Each row comes from the steps of one walk. Every step used is in the known rows, and no mark comes twice. Write the walk behind each row, first mark first.
(in the rows, 128 means zero)
Known rows:
zumivo-mogur: [121 146 117 121 134 101 145 136 123 130 105 134 162 117 124 102  74 125
 131 141 140 109 155 138]
samuz-zumivo-mogur-suvin: [126 141 110 104 151  86 174 192  89 133  99 138 138 120 112  78  88 126
 143 131 141 111 128 148]
kezo-zufi: [127 114 126 115 133 135 137 110 120 136 121 125 153 148  99 110  88  96
 109 114 125 120 134 141]
kezo-suvin-mogur-zumivo-tazev-zufi: [178  78 132  98 129 106 132 148  85 120 107 152 142  85 160 119  91  52
  95 162  90 120 185 170]
suvin-mogur-zumivo: [135 104 139 125 156 148 118 144 124 111 113 154  94 117 141 135 131  96
  80 132 135 120 145 128]
tazev-zufi-kezo-zumivo: [122 108  92  47 148 150  58 136  65 151  95 173 120 136 137  73 122  85
 108 129 126  85 124 134]
suvin-mogur-zumivo-tazev-zufi: [168 101 137  93 152 124 112 119  87 134 151 165 127  73 150 119  82  65
  87 164 107 125 166 137]
suvin-kezo-zumivo: [ 71 151 110 102 145 148 107 154  83 135 125 139 105 148 157  98 124 118
 111  98 133  85 134 124]
suvin-kezo-zumivo-tazev-zufi: [106 147 112  70 139 125 102 128  49 155 158 152 133 107 166  77  77  87
 119 134 106  90 150 136]
tazev-zumivo-kezo-zufi: [105 150  86  96 168 131 144  77  94 128 108 158 129 175  89  66  69  69
 122 147 116  92 110 156]
samuz-gamu: [100 126 145 132 123  98 157 143 101 111 153 116 101 115 134  95 152 155
 134 148 128 140 117 141]
suvin-mogur-zumivo-kezo: [150 123 118 126 156 141 127 113 113  99 116 177 138 113 120 125  96  97
  88 146 132  95 136 137]
suvin-kezo-zufi: [ 90 128 105 105 125 150 127 121  93 153 145 127 152 130 111 105  75  71
  91 105 149 100 135 145]
mogur-zumivo-kezo: [137 141 117 136 144 130 119 103 100 116 100 169 143 107 131 126 103 148
 116 131 139 100 128 131]
kezo-suvin-mogur-zumivo-tazev: [184  92 140 132 134  93 155 162 113  98  91 149 122  95 165 125 129  87
 104 145  99 111 174 162]
zufi-kezo: [141 108 104  99 127 132  93 138 112 138 105 159 113 114 121 113 147 105
 120 129 156  99 112 134]
tazev-zufi-kezo: [139  98  98  59 124 142  67 124  80 161 125 164 135  95 115 102 109  71
 107 148 149 111 119 138]
zumivo-mogur-suvin-kezo-zufi: [114 147  92  80 121 115 173 165  85 150 107 135 208  96  97  81  26  89
  93 124 145  69 138 171]
tazev-zumivo: [ 88 146 112 106 162 128 130 125 106 133 109 134  72 149 140  96 143 103
 131 149 119 127 114 131]
kezo-zumivo: [112 135 128 111 149 135 118 137 110 117  98 135 111 168 148 101 143 141
 130 108 109 101 133 122]
zufi-kezo-suvin: [152  85  93 105 105 112 109 160 110 122  61 149 137 122 130 112 153  91
 125 130 137  95 125 165]

Which walk is each row?
[175 109 107  67 121 113  86 117  72 161 145 171 144  71 129  93 100  79
 122 162 128 104 131 144] : zumivo-tazev-zufi-kezo
[126 140 106  98 106 130 152 171  97 138 137 133 148  82 128 124 119 129
 110 128 135  98 104 145] : mogur-suvin-kezo
[ 90 155  94  84 143  95 167 206  59 149 127 143 131 104 125  71  77 105
 120 123 168  92 128 151] : samuz-zumivo-mogur-suvin-kezo
[158 123  96 129 106 100 154 125 116  98  76 141 182 134 118 117  95 113
 141 134 107 102 135 170] : zumivo-kezo-suvin
[125 121 107  83 149 138  77 153  98 131  79 168 101 153 140  82 164 122
 119 113 136  77 113 126] : zufi-kezo-zumivo
[ 83 176  82  73 148 104 169 176  70 145  94 146 125 101 135  64  82  96
 114 157 139  78 117 163] : tazev-zumivo-mogur-suvin-kezo
[165  70 101  86 116 123 119 174 123 107  80 157 130 125 121 114 141  38
  96 140 128  93 138 165] : zufi-kezo-suvin-mogur
[148 118 107 140 127 107 136 132 102 100  57 157 161 113 141 120 112 132
 124 129 119  94 146 164] : mogur-zumivo-kezo-suvin
[146 146 134 121 150 103 136 129 103 121 120 142 125 142 159  84 131 150
 148 124  91 102 142 126] : kezo-zumivo-tazev
[ 80 163  78  61 148 114 175 160  65 153  89 141 150 117 106  49  41  64
  98 145 134  69 122 176] : tazev-zumivo-mogur-suvin-kezo-zufi
[152  81 123 116 116 120 155 163 140  96 105 127 134 141 128 131 119  61
 106 138 106 120 155 161] : kezo-suvin-mogur
[145 134 125  84 148 117 111 118  77 140 137 147 141 123 155  81  95 112
 135 144  79 109 151 133] : kezo-zumivo-tazev-zufi
[135 122  83  94 153 113 165 128 109  89  85 163 113 168 117  86 105  36
 117 168  92  98 133 179] : tazev-zumivo-kezo-suvin-mogur
[116 125  80  41 148 123  72 142  61 155  66 175 152 125 132  51  71  78
 109 139 138  69 147 144] : tazev-zufi-kezo-zumivo-mogur
[157 134 148 146 145 105 131 124 107 130 119 149 113  83 164 125 137 155
 129 134 121 120 145 131] : mogur-zumivo-tazev
[156 117 136 108 142 113 104 111  76 150 135 151 130  65 159 117  96 117
 117 154 113 127 157 139] : mogur-zumivo-tazev-zufi
[157  49  97  62 129 139  76 167  75 131  65 179 120  88 138 111 114  22
  64 150 137  97 156 169] : tazev-zufi-kezo-suvin-mogur-zumivo
[107 165 118 108 143 115 127 142  77 135 142 147 114 121 172  84 118 126
 126 115 117  84 138 127] : suvin-kezo-zumivo-tazev
[195  72 119 107 128  97 121 169 100 109  71 178 116  85 157 107 146  68
  96 145 125  83 152 165] : zufi-kezo-suvin-mogur-zumivo-tazev
[144 156 114  91 130 107 158 178  74 131 126 145 146  97 160  85 127 147
 131 123  98  71 121 142] : mogur-suvin-kezo-zumivo-tazev
[160  64 107 100 134 131 103 182 102 106  50 173 103 108 143 120 154  57
  76 132 146  88 145 161] : zufi-kezo-suvin-mogur-zumivo
[165 103 115  79 139 118  68 121  59 161 116 185 126  52 153 102 114  96
 105 154 144  98 136 143] : mogur-zumivo-tazev-zufi-kezo
[149 107 113 117 161 147 131  99 104 109 109 176 157 130  95 110  57  64
  68 131 131  86 142 148] : suvin-mogur-zumivo-kezo-zufi
[150 119  79  25 138 112 103 178  58 148  55 179 181 100 119  51  75 101
 111 149 122  55 127 156] : tazev-zufi-kezo-zumivo-mogur-suvin
[ 63 172  98  94 147 121 124 163  77 138  98 143 141 138 156  68  77 113
 113 114 148  69 155 133] : suvin-kezo-zumivo-mogur
[151  77  89  64 101 126  85 150  77 146  77 152 149 106 124 108 115  57
 111 145 128 106 136 170] : tazev-zufi-kezo-suvin
[141 152 111  91 140  98 165 186 104 117  57 143 173 135 132  73  96 158
 132 129 105  75 138 147] : kezo-zumivo-mogur-suvin
